Each row comes from the steps of one path. Every step used is in the known rows, and no mark comes twice. Write the path behind each row, first mark first.
Known rows:
q, d, t, m, k, j: [-0.37  1.03 -0.75  0.43 -0.54 -3.70 -0.12 -0.45 -0.85 -0.56  2.28 -0.89
  1.31  0.95  3.39  0.62 -2.02  0.19 -1.16  0.84  0.92  2.63  0.81 -2.00
  1.97]
q, t, m, d: [-0.92  0.08  0.81  0.98 -0.21 -0.72  0.27 -1.30  1.89 -2.12 -1.46 -0.14
  1.80 -0.49  1.48 -3.59 -4.82 -0.23 -1.93 -1.47  1.99 -2.15  1.58  1.27
  0.01]
m, q, d: [-2.00  0.23 -1.90  0.88 -0.32 -1.73  0.30 -0.69  0.14  1.07 -0.87  1.41
  1.83  0.33 -0.38 -0.32 -1.26 -0.50 -2.20  2.09 -0.11 -0.16 -0.16 -0.94
  0.78]
w, m, k, j, q, t: [ 1.25 -0.13 -2.49  1.89 -1.80 -2.35 -0.67 -0.14  1.48  1.19  0.37 -0.28
  1.83  1.01  0.68 -2.39  0.72  0.99 -0.31 -0.59 -1.18  1.59  3.55  0.54
 -0.98]
t, q, d, w, m: [-3.13 -0.01  0.32  0.26 -2.39 -2.41  1.15  1.41  0.07 -1.37  2.31  1.40
  0.24  1.16  1.36  0.00 -2.85 -1.72 -1.63  1.88  0.58 -0.66 -2.42 -0.35
  1.72]
j, q, d: [-1.67 -0.03 -0.75  1.22 -1.27 -3.25 -0.26 -0.56  1.10  2.41  2.68  0.14
  3.50  1.14 -0.75 -0.03 -1.57  0.60 -1.52  1.35  0.35  1.92  0.24 -0.04
  0.88]
m, k, j: [-0.62  0.30 -4.10  0.89 -1.48 -0.10  0.39 -0.73 -0.25  0.96  0.66 -2.40
  1.19 -0.23  2.12 -0.37 -0.56  0.94 -1.83  1.89 -1.06  2.60 -0.14 -0.37
  1.43]
k, j, q: [ 1.43 -0.37 -3.22  1.90 -1.25 -4.18  0.28 -0.75  1.24  2.81  2.27 -1.24
  2.18  0.04  0.43  0.95  0.52  3.71 -1.72  0.76 -1.49  4.77  1.34  0.03
  0.00]
q, t: [-1.59 -0.67 -0.69  1.59 -0.85 -1.28  0.00 -2.11  1.27  0.40 -0.44 -0.37
  2.23  0.02  0.56 -2.98 -2.35  2.13 -1.94  1.07  1.06  0.47  0.01  1.18
  1.38]
q, d: [-3.34  0.09 -0.35  0.85 -1.39 -3.36  0.81 -0.74  0.50  0.73  2.32  0.38
  2.27  0.52 -0.44 -0.77 -2.26 -0.09 -2.09  2.08  1.21  0.47 -1.84  0.20
  2.13]
k, t, m, q: [-1.14  0.06 -1.27  0.17 -0.15 -1.73  0.29 -1.35  0.98 -2.00 -4.13  1.21
  0.52 -0.75  1.91  0.31 -1.15  0.23 -1.81  1.84 -1.10 -0.01  0.17 -0.84
  0.76]
d, w: [-1.84 -0.61 -2.11  0.64 -1.47 -0.25  0.57 -1.77 -0.28 -0.06  2.43 -1.17
  0.59  0.08  0.82 -2.06 -1.96  1.66 -2.38  0.65 -0.12  2.82 -1.85 -0.61
  2.84]
d, q, t, m: [-0.14 -0.17  2.79  1.05  0.36  3.91  0.25 -1.77  1.86  2.41  0.83  2.47
  2.83 -0.08  2.84 -1.64 -3.31  1.76 -1.60 -1.12  1.24  0.57  1.04  0.87
  0.20]
k, t, m: [-2.30  0.09  0.26  0.21 -1.07 -2.72  0.68 -1.36  1.29 -1.89 -0.57  0.01
  1.28 -0.51  1.98 -0.23 -2.05  0.72 -1.77  1.62  0.03  0.56 -1.09  0.39
  2.23]
m, q, t: [-0.51 -0.54 -2.27  1.34 -0.01  0.13 -0.33 -1.92  0.83  0.52 -3.73  0.59
  1.56 -0.18  0.35 -2.62 -1.31  1.68 -1.93  1.11 -0.01 -0.48  1.53 -0.06
  0.06]
t, m, k: [-3.22  0.11 -0.35 -0.35 -0.80  2.33  0.33 -0.78  0.01  0.39 -0.05 -0.59
  2.40 -0.41  3.31 -0.35 -3.43 -0.65 -1.35  0.09 -0.94  0.28  0.73 -0.92
  2.39]
q, d, w, m, k, j: [-0.83  0.62 -2.26  0.66 -2.52 -3.56  0.58  0.37 -0.63 -1.45  4.25 -0.32
 -1.01  1.05  0.51 -1.59 -0.09 -1.98 -1.44  0.78 -0.08  1.26 -1.60 -0.84
  1.54]
d, q: [-1.59 -0.33 -1.04  0.97 -0.87  4.85  0.65 -0.99  0.79  3.39  2.22  1.06
  2.70 -0.04  1.64 -0.14 -1.66  2.65 -2.11  1.18  0.19  1.71 -0.74  0.53
  1.22]
t, m: [-2.57 -0.29  0.68  0.46 -0.74 -1.83  1.04 -1.16  0.83  0.56  1.17  0.60
  2.10 -0.85  2.18  0.31 -3.09  1.26 -1.88 -0.06 -0.44  1.58  0.18 -0.12
  2.23]
w, m: [-3.96 -0.59 -1.80  0.90 -2.22 -2.59  1.22 -0.30  1.22  0.34  1.29  1.65
  1.38 -0.25 -0.06 -1.11 -0.47  1.37 -1.43  0.43 -0.84 -0.11 -0.17  0.73
  1.83]
q, d, t: [-2.41  0.13 -1.38  0.95 -1.20 -4.10 -0.02 -1.06 -0.24 -0.14  2.27 -0.01
  2.14  1.25  0.60 -0.82 -1.65  1.93 -1.73  2.05  1.89  1.62 -0.64 -0.79
  2.65]
d, q, t, m, k, j: [ 2.06  0.58  1.13  1.05  0.24  4.57 -0.10 -1.17  0.88  2.39  0.73  0.74
  1.93  0.03  4.41 -1.00 -2.28  0.97 -1.35 -0.55  0.42  1.36  1.38  0.20
 -0.19]

Write each row's path:
[-0.64 -0.31 -1.59  0.37  0.50 -0.70 -0.22 -1.32 -0.28 -0.07 -2.14  1.35
  1.40 -0.22  3.08  0.73 -1.44  3.10 -1.33  0.41 -0.67  2.46  2.80 -2.56
  1.31]  d, t, m, q
[-3.46  0.97 -1.17 -0.45 -2.03  1.23  0.01  0.97 -0.03 -2.23 -2.20 -1.86
  1.93  1.34  2.98  0.72 -3.14 -4.05 -1.60  5.47  1.22 -2.78 -2.98 -0.22
  1.84]  m, k, t, q, d
[-1.21  0.19 -2.79  0.97 -0.32 -2.68 -0.51 -0.90 -0.62  0.01 -1.11  0.96
  1.68  1.12  0.58 -0.27 -0.71  1.54 -1.57  2.36  0.71  1.32  0.87 -2.04
  1.39]  m, q, d, t
[-3.20  0.28 -3.52  0.09 -2.02  2.09 -0.25 -1.10  0.14 -1.70 -1.99 -2.41
  1.42  0.33  1.81 -2.11 -1.31 -0.82 -1.45  3.39 -0.14 -0.60 -1.68  0.10
  2.55]  m, k, t
[-1.85 -0.29 -0.34  0.40 -0.52 -2.17  0.26 -1.42  0.23 -0.15  0.95  0.46
  2.08  0.05  3.09  0.17 -2.71  3.40 -1.39  0.23  0.30  2.63  1.74 -1.37
  2.69]  d, t, m
[-0.75  0.22  2.02  0.49  0.18  8.01 -0.55 -1.24  0.85  2.23 -0.35  1.11
  2.92  0.30  4.23 -2.24 -3.79 -0.55 -1.03 -0.59  0.75 -0.49  1.40  0.17
  0.68]  d, q, t, m, k
[-1.05  0.46  0.56  0.58 -0.25  5.23  0.89 -0.37  1.61  0.76  1.00  1.47
  2.10 -0.50  2.74 -0.81 -3.85  0.27 -2.02 -1.25  0.89 -0.67  0.89  0.18
 -0.34]  t, m, d, q
[-2.30  0.04 -1.25  0.23 -2.40  0.08 -0.65  0.44 -0.25  0.39  3.03  0.54
  1.44  2.00 -0.17 -2.52 -1.07 -2.07 -0.44 -0.01 -0.45  1.09  0.33 -1.46
  1.21]  j, q, d, w, m, k
[-1.26 -0.08 -3.42  0.54 -1.51  1.00  0.47 -1.11  0.05 -2.41  1.13 -2.01
 -0.02  0.04  0.51 -3.95 -3.07 -0.06 -2.62 -0.01  1.05  0.55 -0.98 -0.37
  1.28]  m, d, w
[ 1.70  0.45 -0.16  1.42 -0.42 -7.51 -0.34 -0.47  0.66  0.89  3.96  0.36
  2.29  1.22  2.04  2.11 -0.80  3.14 -1.05  0.06  0.60  4.87  2.46 -1.64
  0.27]  k, j, q, d, t, m
[ 0.10 -0.57  1.60  1.33 -0.11 -1.88 -0.65 -1.69  2.10  1.82 -0.07  0.80
  3.49  0.27  1.68 -1.27 -3.19  2.29 -1.12 -1.25  0.00  1.43  3.20  0.39
  0.05]  j, q, t, m
[-1.73  0.03  0.97  0.13 -0.39  2.28 -0.40 -1.64  0.62  0.01 -1.69 -0.22
  2.68 -0.05  3.21 -2.86 -4.16 -0.79 -1.15 -0.39  0.41 -0.84  1.42  0.05
  1.74]  q, t, m, k
[-4.00  0.14 -3.04 -0.01 -3.02  0.08  0.23 -0.12  0.66 -2.31 -1.69 -0.19
  0.56  0.45  0.86 -2.43 -0.13 -1.48 -0.85  2.66 -0.86 -1.98 -1.22  0.60
  2.06]  w, m, k, t
[-2.78  0.05 -2.45 -0.86 -3.12  2.81  0.15  1.15 -0.24 -3.96 -1.90 -1.11
 -0.62  1.07  3.09 -1.33 -1.70 -2.53 -1.00  3.49 -0.66 -1.54 -2.33 -0.68
  2.12]  d, w, m, k, t, q
[-4.17 -0.17 -2.85  0.18 -2.44  1.52  0.45  0.09  0.31  0.15  0.10  0.36
  1.75  0.21  1.00 -1.77 -1.09 -0.47 -0.82  0.82 -1.42 -0.87  0.39 -0.08
  2.33]  w, m, k
[ 1.68  0.33 -2.30  0.83 -0.52 -1.00 -0.94 -0.69 -0.04  1.16  1.39 -1.79
  2.43  0.75  4.07  1.08 -0.60  3.41 -0.63 -0.28 -1.18  5.27  4.04 -2.52
  0.73]  d, t, m, k, j, q
[-2.28  0.30  1.21  0.53 -0.62 -4.97  0.25 -0.96  0.06 -0.37  2.76  1.11
  2.21  0.87  2.02  0.44 -3.29  1.36 -1.41  0.75  1.80  1.54  0.37 -1.18
  2.50]  q, d, t, m
[ 0.01 -0.89 -1.08  1.95 -0.74 -0.58 -0.88 -1.85  1.73  2.17 -0.09 -0.59
  3.61  0.78  0.14 -2.47 -1.69  2.76 -1.25  0.18  0.29  1.93  2.14  0.81
  0.18]  j, q, t
[-1.59 -0.21 -1.13  0.32  0.24 -0.28  0.70 -1.11  0.65  0.83 -2.37  1.61
  1.55 -0.96  2.08  0.70 -2.20  1.36 -1.85  0.17 -1.47  1.14  1.60 -1.35
  0.88]  t, m, q
[-3.70  0.38 -0.59 -0.53 -2.57  1.73  0.34  1.80 -0.77 -1.60  1.39  0.17
  0.69  1.60  2.36 -0.78 -3.27 -3.81 -1.07  2.26  0.23 -1.63 -1.84 -1.06
  2.00]  t, q, d, w, m, k
[-2.14  0.14 -1.89  1.02 -1.80  4.12  1.08  0.63  1.86  0.57  1.26  2.52
  1.39  0.13  0.59 -2.36 -1.31 -0.08 -1.59 -0.59  0.46 -1.95  0.56  1.23
 -0.87]  w, m, d, q
[ 1.59  0.31 -2.45  1.96 -1.12 -6.93 -0.48 -0.54  0.32  1.45  3.78 -0.93
  2.39  1.75  0.21  1.08  0.71  3.43 -1.41  1.61  0.77  5.10  1.36 -1.20
  0.42]  k, j, q, d, t
[-0.94  0.05  1.06  1.05 -0.47 -4.01 -0.58 -0.66  0.69  1.06  2.68  1.16
  3.49  1.53  1.76  0.69 -2.41  1.97 -0.83 -0.03  1.13  2.97  2.54 -1.75
  1.70]  j, q, d, t, m
[-0.42  0.45 -1.15  0.39 -0.82 -0.85  0.71 -0.70  0.25  0.54  1.01 -1.35
  1.27 -0.73  3.56  0.89 -1.73  0.32 -1.60  0.36 -1.24  2.20  0.82 -1.01
  1.62]  t, m, k, j
[-4.18  0.89 -0.94 -0.36 -2.95 -0.40  0.32  2.03  0.50 -2.98 -1.87  0.40
  1.02  1.49  1.90  0.56 -2.02 -4.31 -0.83  4.59  0.48 -3.89 -2.35  0.36
  1.36]  w, m, k, t, q, d
[-0.39 -0.40  0.15  1.49 -0.43  4.97 -0.15 -1.72  1.29  2.47  0.69  1.31
  2.78  0.40  1.52 -2.49 -2.26  2.47 -1.92  0.66  1.45  0.67  0.06  1.25
  0.13]  d, q, t
[ 0.94 -0.22 -3.97  0.89 -2.44 -0.97 -0.18  0.01 -0.01  0.56  3.14 -1.22
  0.16  0.96  1.22 -1.42  1.10  0.67 -0.73 -0.40 -2.26  3.92  1.30 -1.37
  0.51]  d, w, m, k, j, q
[-0.10 -0.09 -3.88  1.27 -2.31 -1.72  0.06  0.58  0.81  1.62  1.72 -0.25
  1.88  0.66  0.84 -0.16  1.25  1.24 -0.59  0.30 -2.46  2.38  2.26 -0.47
 -0.28]  w, m, k, j, q
[-1.42  0.77  0.38  0.20 -0.25 -3.56  0.22 -0.79  0.91 -2.07 -2.34  2.00
  0.74  0.10  0.76  0.52 -2.05 -1.70 -1.89  2.47  0.51 -0.94 -0.76 -1.00
  0.78]  k, t, m, q, d
[-1.33 -0.41  1.86  1.13 -0.15 -2.03  0.32 -2.02  1.61  0.07 -0.27  0.88
  2.31 -0.38  1.76 -2.13 -3.89  1.26 -1.73 -0.62  0.88 -0.11  0.95  0.78
  1.34]  q, t, m
[ 0.15  0.16 -0.96  1.61 -0.34  6.48 -0.20 -1.14  1.87  0.48 -0.51  0.31
  2.19  0.40  1.06 -4.28 -2.72  0.98 -2.07 -0.42  2.39 -1.97  0.68  1.71
 -1.09]  m, d, q, t
[ 0.62  0.13 -4.09  1.09 -1.36  0.00 -0.47 -0.28  0.26  2.78  1.21 -2.37
  2.45  0.46  1.63  0.13  0.02  1.76 -1.28  0.96 -1.78  3.83  1.71 -0.85
  0.12]  m, k, j, q
[ 1.51 -0.29  0.45  1.16 -0.40  0.51 -0.84 -1.55  1.71 -1.76  0.23 -0.87
  1.24  0.60  1.55 -4.58 -4.39 -0.03 -1.52 -2.72  1.37  0.81  2.55 -0.39
 -0.98]  j, q, t, m, d, w
[-2.87  0.58 -0.44  0.27 -1.84 -2.31  0.62  0.64  0.82 -2.01 -1.01 -0.51
  1.50  1.02  1.57  1.36 -2.84 -1.55 -2.10  5.06  1.63 -1.67 -3.30  0.62
  1.55]  k, t, q, d
[-3.56 -0.16 -3.27  0.92 -2.25 -1.67  1.04  0.44  1.63 -1.81 -0.21  0.67
  0.79 -0.16 -0.35 -2.69 -1.82 -0.40 -1.59 -0.33  0.05 -2.13  0.66  1.09
  0.28]  w, m, d
[-3.31  0.61 -1.82 -0.27 -3.10 -0.77 -0.12  0.08 -0.30 -4.16  1.29 -0.25
 -0.81  1.57 -0.10 -3.52 -0.83 -4.13 -1.05  2.29  0.77 -1.46 -3.23 -0.61
  2.46]  q, d, w, m, k, t
[ 0.78  0.32 -0.04  0.95 -0.31 -1.17 -0.04 -1.51  0.71 -0.01 -0.17 -1.10
  1.36 -0.29  3.24 -1.32 -2.40  0.25 -1.45 -0.50 -0.10  1.51  1.71  0.03
  0.62]  q, t, m, k, j
[ 1.10  0.28 -1.21  0.77 -0.69 -0.64 -0.15 -0.43  0.68  2.20  1.26 -1.41
  2.53 -0.03  3.07  1.30 -1.42  1.14 -1.05 -0.68 -2.07  3.69  2.87 -1.42
  0.23]  t, m, k, j, q
[-1.37  0.24 -2.25  0.95 -0.92  6.05  0.49 -0.38  1.20  1.16  0.83  0.37
  2.18 -0.06  1.19 -1.96 -2.57  0.84 -2.29  0.25  0.96 -0.40 -0.28  0.67
 -0.44]  m, d, q
[ 3.00 -0.19  0.74  2.01 -0.05 -5.40 -0.20 -1.54  2.07  1.83  1.38  0.22
  2.29 -0.01  1.77  0.05 -1.36  3.22 -1.37 -1.34 -0.31  3.84  3.26  0.32
 -1.03]  k, j, q, t, m
